Each row was made from one small tree. The marks that hang from a mark follow it in brackets, in alphabetical order. Every link used is in the known rows. Write each row's tree.
Known rows
pamug(fuso(revu(losad(ginuv) roso)) ragugat): [  4.2   3.5   6.3  11.5 -35.0  -9.5  -1.9  -4.9   4.2 -18.4  16.1 -11.8
   8.0  12.0  -5.7   7.2  27.7   1.4   5.1   0.9  17.3  -9.8  -2.0  -5.3]
roso(revu(losad(loto))): [ -4.7 -10.1   1.3   2.2  -0.4  24.2  17.1   2.8  15.5   0.2  -4.4  -8.3
 -15.8   0.8 -10.7 -25.1  17.8   0.8   0.2  -5.1 -21.6  12.7  25.8  -2.4]
vuso(pamug(ragugat)): [ -4.4   3.6  -7.9   2.3  -0.6 -29.0  -5.5  -8.7 -22.9  -5.4  -8.2   5.7
 -19.7  15.0  -9.2   7.3   7.8   2.9 -18.4   6.1   7.4   0.0 -16.3  -7.5]
vuso(malebu(roso(ginuv loto revu)) pamug(ragugat)): [ 12.8  15.2 -19.8 -24.1  15.0 -14.4  15.6   0.8 -21.4  -7.0  -5.2  22.2
 -39.6 -15.4  -5.0  46.1 -31.5 -34.6   4.1  32.0  32.7  -4.8 -21.4  -2.3]
losad(ginuv loto malebu revu): [ -0.2  -8.5   9.4 -17.4  37.5  -6.3   0.3  -3.8  -1.2   6.0 -35.0  -7.1
 -13.9 -14.4  16.8 -60.9  -8.3 -11.3 -22.4 -31.6  12.3   7.1  -7.6 -18.7]
fuso(revu(losad)): [-10.0 -12.6  10.5  16.8  -9.6  15.4  -9.1  -4.6  -4.4  -0.7  18.4  -9.1
  10.6   0.1  -2.2 -13.6  14.5  12.3  -7.4 -11.3   3.2  -8.9  33.6  -5.1]
vuso(malebu(roso(loto revu(losad))) pamug(fuso ragugat)): [ 20.9  16.9  -6.9  -9.8  13.1 -18.2  22.9   5.5   0.0 -24.1  11.2   8.8
 -45.1  18.3 -15.4  47.4  -2.0 -18.4  22.8  27.8  21.0  -2.5 -17.2  19.4]
roso(revu): [ -3.9  -8.7 -11.0   2.1   2.2  16.4 -12.3  -6.2  -7.1   6.7  -5.5   1.9
   1.6   1.2 -10.3 -17.7   1.8   4.2 -12.1  14.8 -17.5  -7.5  18.4 -12.8]
fuso(revu(losad roso)): [ -2.5  -0.2  11.4  19.5 -20.6  15.3  -3.7   3.0  14.4   4.5  26.3 -21.2
  18.8  -5.7   2.4  -8.3   8.9  11.5   8.2   1.2  -1.5  -9.3  20.2  -5.4]
revup(loto): [ -6.9 -10.9  10.8   1.8   5.3  -5.3 -22.2   0.9 -13.5  17.5  -5.5   5.3
  -3.7   5.9  -8.7   1.2  -2.6  12.1 -14.0 -11.1 -27.7  10.3  -9.2  -1.5]
roso(loto revu(losad)): [ -1.5  -8.9  -4.9  -1.6   2.5  16.7   9.1   7.4   4.0   0.3   0.1   3.1
 -11.6   3.3 -11.7   0.6   7.7   9.0   4.3   7.2 -16.2   7.5  25.5   5.0]
vuso(pamug(fuso(revu) ragugat)): [  5.3  11.1   4.0   6.1  -5.2 -26.1 -14.8  -7.8 -28.5 -24.0   5.4   8.8
 -12.5   6.5 -17.0   8.6   6.8  -4.4 -19.8   6.3  14.5 -16.9  -5.0 -20.0]
roso(ginuv loto revu(losad)): [ -5.5 -12.0 -19.1  -9.7  -5.9  26.1  16.1   9.5  -6.6   2.5  -0.7   9.6
 -13.3  -8.8 -12.9   2.4   7.9  -1.4   1.8  11.5  -4.7  12.0  34.1  -3.6]
revup(ginuv loto): [ -5.1  -6.5  12.1  -3.3   6.2   3.7 -19.0  -7.5  -9.6  26.0  -4.4  -8.4
 -12.3  -4.5   1.1 -10.9  -9.3  13.8 -18.2   4.7 -22.6  14.9 -29.7   0.7]
revu(losad(ginuv malebu) roso(loto)): [ -2.4   1.2   2.0  -8.7   2.9 -11.6  13.8  19.0  15.4  12.0 -10.1 -14.6
  -1.5  -2.9  20.0 -13.9   3.9  11.5  18.5 -15.7  10.0  17.4 -14.9   6.3]
fuso(revu(losad(ginuv) roso(loto))): [ -6.0  -4.2  12.6   4.3 -17.8   8.4   3.9   7.3  12.0   6.3  18.8 -12.1
   4.9 -20.8  10.0   9.6  -1.7   2.5  12.9  -6.7   9.7   1.3  10.8   0.9]
malebu(roso(loto revu)): [  2.8   4.9  -5.8   0.0   9.0  17.2   3.1  -1.6   5.3   8.8  -1.5  12.0
   4.5 -12.9  -9.0  12.5 -24.8  -1.3   2.3  14.0 -15.3  -5.8  -1.2   0.8]
revu(roso): [ -5.2   0.1  -0.8  10.6  -6.7  -0.4 -14.7   4.7   8.2  18.7   4.0 -11.8
  19.8   4.5   3.4  -6.1  -1.7  12.1   2.1   5.2 -18.2  -4.7  -9.3  -2.9]
pamug(fuso(revu) ragugat vuso(malebu(roso(ginuv)))): [ 11.7   9.1   3.4  -0.3  -3.6 -20.2 -28.6 -20.3 -20.1 -26.3   6.4  16.9
  35.8  10.0   9.4  27.1 -10.6 -14.9  -5.5   1.8  25.5 -28.7 -14.8   7.3]
tavi(ragugat): [ -9.5 -11.7   6.1  15.2   2.0  -6.2 -15.7 -15.6  -4.2  11.3  -7.3   7.9
 -12.1   5.3   3.6 -20.8  10.7   9.9 -26.6  -8.5 -22.9  -1.8  17.4 -15.0]
malebu(roso): [ -8.7  -3.2  -3.1  15.4   1.0  10.2  -9.1 -10.0   1.5  15.5   6.1   0.5
  20.9   4.8  -1.4   1.0  -9.8   8.4  -3.8  -2.2  -8.3  -8.0  -7.0   3.8]
malebu(roso(ginuv loto revu)): [ -1.6   1.8 -20.1  -8.5   1.1  27.0   9.6   0.1  -5.7  11.2  -2.8  19.0
   4.4 -24.4 -10.3  14.5 -25.2 -11.3  -0.8  18.5  -5.4  -0.9   7.5  -7.5]
vuso(malebu pamug): [ -6.5  -7.2  -3.0  -5.8  24.4 -17.6 -16.0   3.1 -18.8  11.5   6.0  -3.2
 -28.4   6.4   8.7   7.1  -7.7  -9.2  -0.8   6.4  14.8  -4.8  -7.2   4.1]
malebu(roso(loto)): [ -5.2   1.0   3.1   6.1  11.2   0.7  -4.2   1.4   0.8  15.3  -0.3   9.8
  15.4  -3.2   0.2  19.3 -24.3   8.0   0.5  -8.4 -11.7  -2.1 -14.9  10.6]

Which tree is each row?
[ 14.9   6.8   0.3  -8.4  22.1  -4.8 -18.5  -5.9   6.5 -11.5   2.0  15.3
  17.1  12.1   5.7  25.7 -21.6  -7.4  15.6  16.5 -13.9 -13.8 -14.3  27.1]	pamug(fuso vuso(malebu(roso(loto revu))))
[ 15.9  19.6  12.8  13.0  -8.3 -22.2  -5.3 -19.3   3.8 -38.3  -0.9   1.4
  40.8  26.3   5.9 -12.0  16.5  16.6  -1.5 -15.2  14.0 -13.7 -10.0   8.8]	pamug(fuso(revu(losad(malebu(roso)))) ragugat vuso)
[  4.4   0.6  -6.7 -11.6  11.7   6.4  -2.4  10.3   0.3  15.3  -3.5   1.0
   5.2 -20.5   0.5  -2.6 -22.9 -10.2  -5.8  10.1  -1.3  -1.1  -0.6 -11.7]	losad(revu(roso(ginuv loto)))
[-20.0 -21.8   4.6   2.6  -5.4  10.7  13.3  -0.8   9.4   9.0  -5.3 -10.4
 -13.9   3.2   4.7 -20.1  23.5   2.3  -1.5 -28.7  -4.3  21.7  10.6   7.7]	revu(losad(ginuv loto))
[-16.4 -20.3   4.8  10.4 -16.3  18.0  -5.9 -12.0  -6.5   1.7  16.6  -9.1
   2.3  -7.4   3.9 -14.9  17.7   4.0  -8.3 -12.9  17.2  -3.3  31.6  -5.7]	fuso(revu(losad(ginuv)))
[  7.2   4.3  -2.8  -6.5  18.4 -44.7 -17.5   3.1 -27.4 -14.1  -3.4   6.1
 -30.7  30.4  -4.5  22.6   5.8 -10.5  -3.7   8.1  18.7 -10.8 -27.7   4.3]	vuso(malebu pamug(fuso ragugat))
[ -1.9  -6.8 -22.9 -10.7   0.3  20.8  15.3   6.2  -8.3   1.3 -12.8  -2.3
  -7.6  -2.5  -3.3 -40.5  17.9   2.2  -3.1   6.1  10.3   8.7  31.8 -18.2]	roso(ginuv revu(losad(malebu)))
[  7.4  13.1   2.3  -5.6  24.0  11.2  14.7   0.9  14.1   5.6 -24.2  -0.7
   0.7 -17.4   3.8 -36.6 -19.8  -6.0  -2.3  -9.0 -10.4   1.8 -11.0 -14.4]	losad(loto malebu(roso(revu)))
[ -5.2  -7.7 -18.6 -15.7   4.2  16.9  -0.9   7.7 -17.8   8.7 -12.9  18.6
  -5.5 -19.3 -10.0   2.4 -12.3  -7.3 -10.1  13.5  -9.7   2.7  18.2 -14.8]	roso(ginuv loto revu)
[ -9.8  -2.3 -11.0  -1.9   3.5  10.1   2.1   3.6  -9.6  17.2  -1.4  17.1
  14.2 -15.1  -1.4  20.4 -24.7  -1.9  -2.1  -3.8  -0.3   2.8  -6.6   2.1]	malebu(roso(ginuv loto))
[ -0.7  -0.7  -0.3   9.3  -3.6  35.0  28.6  -4.5  28.2   2.8   5.8  -8.0
  -6.6  -5.0 -11.0 -12.5   5.1  -2.9  10.0   0.0 -17.3   9.5  15.4   5.4]	malebu(roso(revu(losad(loto))))
[  7.0  18.9   2.6   1.2 -27.6  -9.2  26.7  10.7   2.5 -22.4  12.8  -6.8
 -22.7 -11.1 -13.8   8.9  17.2 -17.3   5.2   2.5  15.3   8.3  -1.0 -17.5]	vuso(pamug(fuso(revu(losad(loto) roso(ginuv))) ragugat))
[  2.5   0.8   0.2   7.9  -8.4 -33.9 -30.7 -18.0 -12.9 -24.2 -14.9  12.6
  32.6  43.8  -4.6   1.0  22.9  18.3 -17.6  -5.6 -18.7  -7.7 -17.7  12.5]	pamug(fuso ragugat vuso)
[  0.8   4.2  17.6  10.5 -10.3   6.5   0.6  14.5  14.1   4.3  19.9 -12.0
  12.4 -13.5   3.5  10.8  -5.4  11.1  13.0  -4.5  -4.8  -4.1  12.3   1.6]	fuso(revu(losad roso(loto)))
[ 10.4  -0.1  -3.2 -11.4  -0.4 -12.4   6.4 -20.1  10.1 -20.4  -3.6   8.8
  -3.0  16.7  14.4  34.0  -0.7 -11.2  15.0   9.9  19.1   0.3 -15.9  34.9]	pamug(ragugat vuso(malebu(roso(loto revu(losad(ginuv))))))
[ -0.2   6.3  -6.7 -11.2   2.0  -5.1  17.1  28.0   6.3  12.2  -9.6  -6.9
   5.0  -7.5  12.4 -10.5   0.3  10.3  16.1 -10.2   6.5  16.7  -3.9  -1.4]	revu(losad(malebu) roso(ginuv loto))
[ -5.8  -1.6  11.5  11.5  -9.3   8.0  15.0  14.1  30.4  12.0   4.4 -22.2
   2.7   4.3   2.5 -13.3  14.6   9.6  14.4 -14.8 -22.8  15.6  -1.0   8.1]	revu(losad(loto) roso)
[ -3.0   5.3  -0.9  -6.4  -0.5   2.9  24.6  23.8  18.1  11.7 -14.0 -18.0
   0.9  -9.9  13.6 -36.0   9.9   2.9  12.2 -22.0   0.4  22.2  -3.4  -8.3]	revu(losad(loto malebu) roso(ginuv))
[ 22.5  19.3  26.1  -5.2   6.9 -48.6 -36.2   3.9  -3.6 -26.7  -1.2   7.1
  29.0  13.2  17.4  36.5 -17.3  -2.1   7.5  -1.4   1.8 -25.3 -34.0  14.4]	pamug(fuso(revu(roso(loto))) ragugat vuso(malebu))
[  9.9   3.9  -5.7  -9.6  -3.9   1.8  17.9 -14.7  13.3 -20.9  -7.6   5.9
   0.2   9.6   7.2  11.6   5.6 -19.8   8.0   3.7   9.6   5.7  -4.0  20.3]	pamug(ragugat vuso(malebu(roso(ginuv revu(losad(loto))))))
[ -9.6  -7.9   5.7  12.8 -28.0  18.1  -0.8  -4.5  12.8   7.1  24.3 -21.9
  10.7 -12.4   8.4  -8.9  13.1   3.1   8.4  -0.7  12.9  -4.1  18.3  -5.5]	fuso(revu(losad(ginuv) roso))
